Each row was made from one path, in order. Every step used is in the known rows, and no mark comes twice. Write each row's path.
Known rows:
U -> X -> Z: [ 6.14  1.22 -2.84 -2.52  1.09 -2.21  4.14  0.68 -0.86  0.75 -0.13  0.03
 -4.94 -1.82  1.91  1.41  2.92 -0.58  1.19]
Z -> U -> K: [ 0.18  2.18 -0.42 -1.94  0.74  0.86  1.64 -0.01 -0.67  1.44  0.47 -0.26
 -0.50 -0.73  1.15  1.16  1.66  0.83  1.45]
K -> B -> Z -> U: [-0.40  2.30  0.58 -2.17  2.95 -0.48  0.15  0.56 -1.62  3.32 -1.61 -3.27
 -0.94  0.29  2.06  0.91  1.06  0.49  2.68]
B -> X -> G -> Z: [-1.81  0.72 -0.17 -1.89  0.75 -1.86  1.95 -1.59 -0.96  0.17 -2.56 -3.55
 -0.24  0.27  0.53 -0.04  0.64 -0.73  2.17]
G -> Z -> U -> K: [ 2.96  2.30 -0.06 -2.68 -0.48 -0.28  2.43 -1.29 -0.84  1.47 -0.90 -2.31
  0.50 -0.81  1.26 -0.41  2.41  1.76  1.60]
B -> U: [ 1.21  1.13 -2.97 -1.84  2.03 -0.35  0.44  0.21 -0.92  2.25  0.96 -0.87
 -3.63 -0.14  1.08  2.08 -0.20  0.03  2.85]
G -> X: [ 1.71  1.41  1.66 -2.99 -0.14 -2.15  0.62 -0.72 -0.73  2.84 -0.10 -0.59
 -5.17 -0.74  1.52  2.84 -0.04 -1.32  3.83]
X -> Z -> U -> K: [ 2.01  3.07 -1.90 -2.40  1.14 -0.64  2.83 -0.84 -0.71  1.62 -0.54 -0.07
  1.93 -0.98  1.06  0.64  2.10  0.66  0.54]
Z -> U -> K -> B: [-0.94  2.50  0.07 -2.40  1.45  1.44 -1.23  0.03 -1.02  1.69 -0.69 -2.24
 -0.60 -0.27  1.55  0.12  1.80  1.13  1.24]
K -> B -> X -> G: [-5.91  0.84 -0.09 -1.49  2.93 -0.20 -1.57 -0.35 -1.18  0.37 -2.26 -3.42
 -1.18  0.77  0.88  0.63  0.00 -1.48  1.81]
X -> Z -> U -> K -> B: [ 0.68  3.38 -1.35 -2.86  1.60 -0.12 -0.02 -0.76 -1.08  1.95 -1.64 -1.96
  1.97 -0.60  1.44 -0.33  2.31  0.83  0.31]
B -> X -> Z -> U: [-3.40  2.43 -1.86 -1.84  2.00 -1.79  3.24 -0.15 -1.04  2.47 -1.95 -0.77
  1.98  1.33 -0.22  0.95 -0.86  0.17  1.60]
G -> X -> Z: [ 3.51  2.40  0.25 -3.52  0.18 -3.71  1.68 -1.44 -0.77  3.11 -0.98 -0.37
 -2.87 -1.01  1.35  2.34  0.29 -1.61  2.84]
B -> Z -> X: [ 2.35  0.71  2.91 -2.45  3.71 -1.68  2.82  0.28 -0.86  1.78 -0.67 -1.55
 -2.88  0.04  1.95  1.45 -0.95  0.38  3.27]
X -> Z: [ 3.49  2.38 -2.85 -2.47  3.59 -2.99  2.99  0.26 -1.02  1.90 -1.41 -0.75
 -3.78 -1.69  1.55  2.63  2.24 -1.41  2.66]
K -> B -> X: [-4.24  1.30  1.80 -1.85  3.87 -0.99 -0.76  1.53 -1.04  1.91 -2.36 -3.33
 -3.50  0.56  1.05  1.10  0.13 -0.46  3.53]
B -> U -> Z -> X -> G: [-0.40 -0.15 -2.53 -2.39  0.06  1.00 -0.25 -1.64 -0.63  0.25  1.28 -1.45
  2.20  0.67 -0.05 -1.30 -3.04  0.76  0.10]
G -> Z: [ 4.72  1.49 -0.91 -2.82  1.70 -2.60  2.40 -0.11 -1.09  1.69 -1.94 -3.01
 -5.41 -1.39  1.73  1.63  2.62 -0.31  3.73]
B -> Z: [ 3.04  1.43  1.61 -1.78  3.98 -2.25  3.27  1.34 -0.97  2.45 -0.72 -1.77
 -3.97 -1.77  2.40  2.45  2.18 -0.70  4.10]
K -> B -> U -> X: [ 2.36  0.30 -2.41 -2.28  0.27  0.92 -1.19  0.76 -1.16  1.44  1.07 -2.02
 -5.02  0.09  1.90 -0.11  0.75  1.02  1.17]

Write each row's path:
[-7.49  1.63  0.87 -1.42  0.61  2.22 -1.67 -1.40 -0.91  0.23 -1.33 -2.64
  4.50  1.32  0.38 -1.33 -0.11  0.59 -0.33] | Z -> U -> K -> B -> X -> G
[-1.77  2.44  2.93 -2.22  3.29 -1.38  0.35  0.49 -0.47  1.42 -2.68 -2.68
  1.45 -0.74  1.18 -0.72  1.46  0.26  1.57] | U -> K -> B -> X -> Z
[ 1.78  0.84 -3.00 -1.95 -0.79  0.51  2.92  0.60 -1.13  1.06  1.09  0.18
 -4.28  0.01  1.31  1.27  1.39  0.73  0.92] | Z -> U -> X
[ 2.04  3.07  1.05 -3.37 -2.12 -1.41  1.62 -2.53 -0.51  2.92 -0.22  0.29
  2.89 -0.37  0.85  0.33  0.16  0.45  0.70] | G -> X -> Z -> U -> K
[-4.62  0.60 -0.87 -1.04  2.45 -0.65  1.44 -0.34 -0.83  0.03 -1.04 -1.60
 -1.06  0.25  0.45  1.55 -0.10 -1.68  1.96] | B -> X -> G
[ 4.15  1.17 -3.68 -2.73  0.71 -0.62 -0.10 -0.02 -1.18  1.80  0.21 -1.68
 -2.63 -0.25  1.78 -0.59  1.06  0.90  0.14] | K -> B -> U -> X -> Z
[ 1.23  2.89 -4.55 -2.47  1.89 -1.76  2.73 -0.53 -1.32  2.39 -1.10 -0.35
 -0.70 -0.09  0.76  2.03  1.10 -0.37  1.42] | X -> Z -> U
[ 0.03  1.41 -2.49 -2.26  2.92  0.21 -2.36  0.30 -1.28  2.56 -0.11 -2.80
 -3.81  0.23  1.48  1.07  0.03  0.24  2.58] | K -> B -> U
[-2.83  0.90  0.30 -2.34  1.34 -1.28 -0.82 -1.59 -1.32  0.58 -3.73 -5.42
 -0.17  0.77  0.94 -0.90  0.79 -0.55  1.89] | K -> B -> X -> G -> Z
[-3.53  1.53  4.42 -1.73  3.01  0.05 -0.60  1.27 -0.47  1.16 -1.62 -2.83
 -0.86 -0.44  1.28 -0.28  1.11  0.44  2.60] | U -> K -> B -> X
[ 4.92 -0.31 -4.33 -2.34 -2.67 -0.01  1.53 -2.53 -1.07 -0.24  0.93 -2.29
 -1.92 -0.20  1.43 -1.20  1.27  0.72 -0.25] | B -> U -> X -> G -> Z
[ 5.40  0.95 -4.28 -2.35 -0.02 -1.12  2.90 -0.21 -0.85  1.38  1.33  0.18
 -2.92 -0.71  1.34  0.38  0.96  0.62  0.37] | B -> U -> X -> Z
[ 2.15  2.51  0.66 -3.16 -0.01  0.26 -0.68 -1.29 -1.15  1.87 -2.04 -4.21
  0.47 -0.29  1.61 -1.35  2.65  1.93  1.39] | G -> Z -> U -> K -> B
[ 1.95  0.59  1.07 -2.90  2.11 -0.90  1.84  1.27 -0.48  1.08 -0.26 -1.47
 -2.24 -0.71  0.67  0.26 -0.85  0.67  2.67] | U -> Z -> X
[ 0.08  0.66 -1.26 -1.87 -0.37  1.02  0.42 -0.99 -1.62  0.68 -0.26 -2.53
  0.06  0.31  2.36 -0.88  1.84  0.36 -0.49] | K -> B -> Z -> U -> X -> G
[ 1.28  2.81 -1.43 -3.40 -1.24 -2.50  1.56 -2.22 -1.10  3.67 -0.78 -0.04
  0.41  0.53  0.64  1.71 -0.82 -0.48  1.64] | G -> X -> Z -> U
[-2.78  2.72  0.88 -1.76  1.16 -0.67  3.28 -0.47 -0.48  1.67 -1.27 -0.37
  4.49  0.33  0.03 -0.39  0.04  1.13  0.64] | B -> X -> Z -> U -> K
[-0.93  0.31 -2.19 -2.35  1.93 -0.12  0.42 -1.74 -1.04 -0.66 -0.25 -1.09
 -2.65  0.72  1.03  1.64 -1.32 -1.14  0.99] | Z -> X -> G
[-2.86  2.08  3.34 -2.58 -0.15  0.20 -0.24 -0.75 -0.87  1.94 -2.85 -4.49
  3.11  1.13  0.66 -2.40  0.63  2.46  1.61] | G -> Z -> U -> K -> B -> X
[ 3.22  1.05 -2.96 -2.49  0.81 -1.81  1.63 -1.94 -1.26  0.12 -1.81 -3.18
 -3.03 -1.08  1.53  1.10  2.61 -1.25  1.90] | X -> G -> Z
[ 3.82  0.78  0.39 -3.51  1.47 -2.06  1.85 -1.19 -1.01  1.04 -1.79 -2.96
 -4.27  0.45  1.23  0.63 -0.56  0.81  2.84] | G -> Z -> X
[-1.48  0.13 -2.24 -2.83  0.72  1.63 -3.22 -1.35 -0.97  0.56  0.21 -3.46
  2.26  1.15  0.34 -2.29 -2.79  0.92 -0.14] | K -> B -> U -> Z -> X -> G
